Each row comes from the steps of one walk. Every step used is in the known rows, and no mark comes twice. Write the walk behind each row, first mark first.
In the rows, 128 means zero.
Known rows:
supet-notiri-talubal-finuf-vuvib: [125  95 126 123 140 178 160 125  94 127 123 124 161 121 149 107 143  88
 165 119 111]
tarorud-notiri-talubal: [153 136 106 102 134 166 136 117  99 128 141 151 110 131 140 104  67 127
 105 105  97]
finuf-tarorud-museg-talubal-notiri: [ 70 187  67 147 108 148 149 123  97  97 133 122 116 101 119  85 152 105
 125 123 164]
notiri-talubal: [133 125 101 126 134 160 129 138 123 146 130 156 111 142 137 114  91 123
 132 104 102]
museg-supet-notiri-talubal: [124 140 100 142 151 140 139 158 114 137 148  72 135 134 150  91 125  68
 162 112  83]
museg-supet-finuf: [114 145 141 131 164  99 133 151 137 133 152  42 143 172 125 110 138 116
 132 173  69]
museg-supet-notiri-talubal-finuf-tarorud: [109 119  81 173 134 152 135 148  86 151  97  38 166 133 148  60 131  45
 202  81 116]
supet-finuf: [111 134 141 121 154 124 148 136 140 129 157 113 132 157 113 121 142 132
 118 153 100]
finuf-talubal-notiri: [114 167 100 164 138 164 123 119  95 112 100 136 123  93 123 115 110 118
 129 129 171]
talubal-finuf-tarorud: [115 109 111 159 110 141 126 118 102 139  77  95 161 123 126  96 136 103
 170  97 161]
talubal-finuf-supet-notiri: [105 103 125 159 137 156 175 136 131 131 141 133 189 106 149  95 159  81
 171  72 152]
supet-notiri-talubal-finuf: [117 112 107 150 139 180 167 136 112 135 130 115 146 117 147  85 129  76
 176  66 146]
finuf-vuvib: [134 109 147 104 126 127 122 115 109 117 118 138 142 129 131 149 141 142
 115 181  97]
notiri-talubal-finuf: [131 107 106 144 130 171 143 134 118 149 107 130 133 141 144  94  91 112
 164  78 138]
notiri-talubal-finuf-tarorud: [121 105  82 157 114 169 126 128  95 159  79 126 144 140 134  82  97  98
 177  75 136]
finuf-talubal: [137 132 120 146 149 140 124 121 116 119  99 122 132 103 114 112 131 106
 152 140 154]
museg-talubal-finuf-supet-notiri: [106 113 106 140 156 159 188 155 135 102 161 125 191  86 145  76 190  66
 153  67 145]
tarorud-museg-supet-notiri-talubal-finuf: [ 91 142 108 169 141 150 174 136 119 139 139  39 144 133 154  56 132  51
 217 100 139]
talubal-notiri: [107 160 108 146 113 153 126 127 103 120 129 142 118 116 135 131 106 141
 104 116 144]
museg-talubal-finuf: [125 125 117 129 145 144 154 138 127 102 126  90 154 104 131  93 161 102
 143 102 154]
tarorud-finuf-supet-notiri-talubal: [113 105  98 153 140 177 169 150 119 136 130 167 147 153 124  93  95  79
 148  74 113]
talubal-finuf-vuvib: [129  92 153 122 126 140 135 110 103 120  99 110 166 123 136 132 143 130
 145 154 130]

Which walk is each row?
[140 132  84 112 119 164 121 115  77 137 112 143 119 135 130  91  75 116
 116  97  95]
finuf-tarorud-notiri-talubal
[117 142 129 144 147 111 139 149 118 120 147  39 153 119 141 105 161  77
 155 137 106]
museg-supet-notiri
[ 75 142 111 183 119 117 159 120 101 129 108   4 167 115 134  57 176  47
 225 121 161]
talubal-finuf-tarorud-museg-supet-notiri
[115  95 124 153 126 148 148 134 136 143 119 148 176 128 147 106 123 115
 157  81 144]
talubal-finuf-supet
[ 99 173 112 154 162 159 144 128 106 111 127 117 124 122 109 106 123 123
 118 155 143]
supet-finuf-talubal-notiri
[101 158 113 116 137 124 164 127 143  96 160 115 118 110 120  95 169 105
 135 137 148]
tarorud-museg-talubal
[118 124 160 108 162  97 128 140 119 122 142  54 157 172 129 132 152 129
 121 226  39]
museg-supet-finuf-vuvib
[ 68 200 115 176 164 129 151 126 111 113 137  43 125 132 116  80 127 100
 161 188 139]
tarorud-museg-supet-finuf-talubal-notiri
[121 142 135 137 176 134 142 129 130 119 128 104 136 131  99 105 148 113
 143 164 124]
supet-finuf-talubal
[118 121  94 142 129 141 139 136 104 110  99  86 163 104 122  80 168  90
 150  94 153]
museg-talubal-finuf-tarorud
[136 107 103 127 133 186 159 127 107 144 133 170 156 131 159  81  59 115
 137  56 115]
tarorud-notiri-talubal-finuf-supet
[ 89 142 106 146 103 121 136 107 116 134 113 116 122 130 116  97 142 108
 167 136 154]
finuf-tarorud-museg
[118  97  97 151 130 180 151 144 133 161 121 178 160 145 155  93  85 110
 163  55 120]
notiri-talubal-finuf-supet
[ 91 124  87 162 107 164 153 111 106 156  90 120 128 143 131  66 105  88
 204  86 162]
notiri-talubal-finuf-tarorud-museg
[145 119 111 121 132 179 152 114  95 133 119 123 134 125 150  84  68 115
 137  79 131]
tarorud-notiri-talubal-finuf
[ 73 147 119 139 128 114 157 114 127 135 142 100 127 160 100  91 155 112
 156 160 122]
supet-finuf-tarorud-museg
[153  97 133  95 130 175 146 101  74 119 112 131 147 125 151 107  85 130
 126 133  95]
tarorud-notiri-talubal-finuf-vuvib
[ 75 161 101 121 149 118 170 133 133 103 161  94 131 139  95  76 191  99
 139 156 115]
supet-finuf-tarorud-museg-talubal
[122 131 101 131 144 166 154 143 117 136 152 145 124 123 138 102 129  86
 146  89 111]
supet-notiri-talubal
[118 100 126 152 127 140 144 134 130 129 104 152 150 156 114 121  93 121
 131 110 133]
tarorud-finuf-supet
[127 138  95 103 143 159 142 123  88 138 141 131 124 165 114  83  85 120
 106 123  66]
supet-finuf-tarorud-notiri-talubal
[ 56 194  82 138 134 144 169 131 109  94 162 106 120 128 104  76 166 109
 115 148 133]
supet-finuf-tarorud-museg-talubal-notiri
[111 112  81 162 124 181 147 134  88 148 103 111 156 120 136  70 136  64
 187  62 142]
supet-notiri-talubal-finuf-tarorud
[136 118 118 134 112 145 134  99  76 124  87  83 157 115 131  87 109 111
 141  99 156]
talubal-finuf-tarorud-notiri
[116 154 108 182 133 167 127 114  82  99  63 106 120 117  98 110  85 112
 134 133 193]
tarorud-finuf-talubal-notiri
[137 121 129 164 146 142 126 117 107 111  63  93 128 126  91 108 104 100
 153 142 176]
tarorud-finuf-talubal
